Each row was made from one small tree. Brackets hold a mark, then the marks that hang from it, in the order of their numbers. Every link used is in the known rows. Write each row's tree.
Known rows:
[q_440 [q_376 q_809]]: 13 -5 10 -10 -2 5 5 -4 -12 -2 9 12 -6 19 5 -11 -20 -19 -7
[q_651 [q_358 q_229 q_440 q_770]]: -18 1 -5 -2 21 17 20 10 -21 -6 -23 -2 7 21 -17 0 -6 -1 -15
[q_358 q_229 [q_440 [q_376 q_809]] [q_770 q_676]]: -7 11 7 1 3 24 24 20 -24 -6 -14 6 6 17 -12 -15 -19 -8 -26
[q_440 [q_358 q_229 q_651 [q_770 q_676]]]: -24 11 -8 -13 17 37 7 -1 -12 -5 -19 9 3 11 -15 -6 -1 -9 -17
[q_932 [q_440 [q_358 q_651]] [q_809 q_376]]: -6 13 -3 17 3 12 -2 -26 -1 6 -6 4 -7 -2 17 -20 -6 -57 3
[q_651 [q_358 q_770]]: -11 -9 1 -8 19 17 14 1 -5 -8 -5 -4 -2 21 -9 -1 -9 3 -10
[q_358 q_229 q_440 q_651 [q_770 q_676]]: -31 2 -11 0 11 25 13 4 -24 -9 -24 -2 14 -5 -16 -4 -13 -6 -26
[q_932 [q_809 [q_376 [q_440 [q_358 q_651]]]]]: 2 13 2 15 4 13 -3 -36 -2 5 -5 1 -4 6 17 -22 -7 -49 3
[q_651 [q_358 q_229 [q_440 q_376] [q_770 q_676]]]: -21 6 -1 9 16 35 18 30 -29 -3 -27 9 5 26 -25 -6 -10 -6 -27
[q_440 q_358]: -2 1 2 -4 12 16 -1 -5 -17 0 2 5 -9 22 1 -2 -2 -14 3
[q_809 q_932]: -4 -12 1 -5 11 1 4 -3 -16 7 -2 5 -4 8 0 -1 -45 -11 -5
[q_932 [q_440 q_358] [q_809 q_376]]: 2 15 6 24 5 10 2 -9 -2 5 -5 5 -12 11 18 -17 -10 -53 4
[q_932 q_440]: -2 -11 1 15 4 0 2 -8 3 -3 1 2 -4 6 2 1 -20 -21 -2
[q_932 q_440 [q_809 q_376]]: 2 2 4 24 -2 -3 3 -9 2 -1 -9 5 -8 -1 19 -14 -24 -54 -3
[q_376 [q_440 [q_358 q_229]]]: 4 10 2 6 13 11 2 -13 -4 2 -11 9 -4 29 -3 -3 -6 -21 2
[q_932 [q_809 [q_376 q_440]]]: 10 3 8 22 -2 -3 1 -20 0 -1 -9 2 -5 6 19 -15 -24 -44 -2
[q_440 [q_358 q_229 q_651 [q_770 q_676]] q_376]: -22 15 -11 -12 13 41 6 6 -14 1 -19 17 -1 14 -16 -10 -2 -15 -18
[q_932 q_809]: 7 -10 7 6 1 1 2 -7 -10 -6 -10 8 -8 6 6 -7 -18 -27 -3
[q_376 [q_440 [q_358 q_229]] q_809]: 17 13 15 0 9 10 10 -21 -1 0 -1 9 -2 34 0 -13 -8 -21 0
[q_376 [q_440 [q_358 q_229 q_651 q_770]] q_809]: 1 14 3 -12 12 17 18 -34 11 -3 -3 -2 6 17 -2 -17 -4 -9 -7

Write each row's tree:
-19 24 -6 1 22 13 17 2 2 16 -17 3 -3 13 5 -11 -36 -31 -6 -> [q_809 q_376 [q_932 [q_440 [q_358 q_229 q_770]]]]
-29 5 -13 1 5 29 12 11 -26 -3 -25 7 11 -2 -18 -6 -14 -11 -26 -> [q_358 q_229 [q_440 q_376] q_651 [q_770 q_676]]
-27 1 -16 -10 10 11 13 -9 -18 -6 -22 -5 12 -6 -9 -1 -11 -7 -14 -> [q_358 q_229 q_440 q_651 q_770]
6 6 3 2 1 18 4 -23 2 6 15 8 -6 12 3 -17 -5 -31 1 -> [q_932 [q_440 [q_358 q_651] [q_376 q_809]]]
-13 11 -9 -6 16 19 11 -27 8 0 -12 -1 4 12 -6 -7 -3 -10 -4 -> [q_376 [q_440 [q_358 q_229 q_651 q_770]]]
10 15 10 23 6 10 2 -21 -3 5 -5 1 -9 20 18 -19 -11 -45 5 -> [q_932 [q_809 [q_376 [q_440 q_358]]]]
-5 1 12 6 7 24 30 18 -26 6 2 -5 5 12 -9 -18 -49 2 -23 -> [q_358 [q_440 [q_376 [q_809 q_932]]] [q_770 q_676]]
-15 8 -1 -6 2 27 20 4 -23 -6 -15 6 12 3 -13 -17 -16 -12 -28 -> [q_358 q_229 [q_440 [q_376 q_809]] q_651 [q_770 q_676]]
-21 10 -14 -21 17 22 6 -14 -6 -2 -16 4 0 9 -8 -4 2 -11 -6 -> [q_440 [q_358 q_229 q_651 q_770]]
-5 16 -5 -29 8 25 14 -13 -5 1 -6 12 -1 16 -5 -17 -1 -15 -9 -> [q_440 [q_358 q_229 q_651 q_770] [q_376 q_809]]
0 13 4 12 11 12 -1 -19 -6 7 2 -2 -6 24 14 -10 -9 -32 3 -> [q_809 [q_376 [q_440 q_358]]]
-8 13 0 13 16 10 5 -5 -7 19 2 2 -8 14 13 -11 -36 -39 3 -> [q_809 q_376 [q_932 [q_440 q_358]]]
-9 11 -4 4 15 13 -1 -32 -9 19 1 -3 -1 8 11 -14 -33 -34 1 -> [q_809 [q_376 [q_440 [q_358 q_651]]] q_932]
12 -5 11 -11 2 3 11 -2 -15 10 8 11 -6 16 3 -14 -48 -18 -6 -> [q_440 [q_376 [q_809 q_932]]]
-13 7 -10 1 17 13 3 -17 -3 16 -13 12 0 6 -7 -6 -28 -31 -1 -> [q_809 [q_932 [q_440 [q_358 q_229 q_651]]]]
-6 15 -4 -30 14 22 19 -10 -7 14 -6 13 -1 15 -6 -20 -30 -14 -10 -> [q_440 [q_358 q_229 q_651 q_770] [q_376 [q_809 q_932]]]
16 12 15 0 14 6 16 -19 -4 12 -2 10 -1 31 -1 -16 -35 -19 -2 -> [q_376 [q_440 [q_358 q_229]] [q_809 q_932]]
-16 13 -8 -1 19 18 12 -29 3 16 0 -12 2 5 9 -16 -34 -20 -4 -> [q_809 [q_376 [q_440 [q_358 q_651 q_770]]] q_932]
-15 12 -4 4 16 34 10 -14 2 -3 -16 2 7 14 -14 -9 -5 -10 -15 -> [q_376 [q_440 [q_358 q_229 q_651 [q_770 q_676]]]]
-16 23 -10 6 9 16 11 -18 9 3 -24 6 -1 -2 10 -20 -5 -49 -5 -> [q_932 [q_440 [q_358 q_229 q_651 q_770]] [q_809 q_376]]
-14 -8 6 2 19 32 13 14 -11 -11 -7 0 0 22 -16 -4 -12 4 -21 -> [q_651 [q_358 [q_770 q_676]]]
-21 24 -6 4 15 33 6 -14 -2 1 -19 2 6 12 -1 -15 -7 -28 -17 -> [q_809 [q_376 [q_440 [q_358 q_229 q_651 [q_770 q_676]]]]]
-11 19 -8 -2 17 11 0 -28 -10 19 -15 10 2 11 6 -15 -33 -42 -3 -> [q_809 [q_376 [q_440 [q_358 q_229 q_651]]] q_932]
-16 15 -3 7 21 15 17 -3 3 16 -1 -7 -6 10 11 -11 -36 -24 -2 -> [q_809 q_376 [q_932 [q_440 [q_358 q_770]]]]
-1 4 0 14 12 14 7 2 -4 21 4 11 -11 18 -1 -7 -34 -25 4 -> [q_809 [q_932 [q_440 q_358 q_376]]]
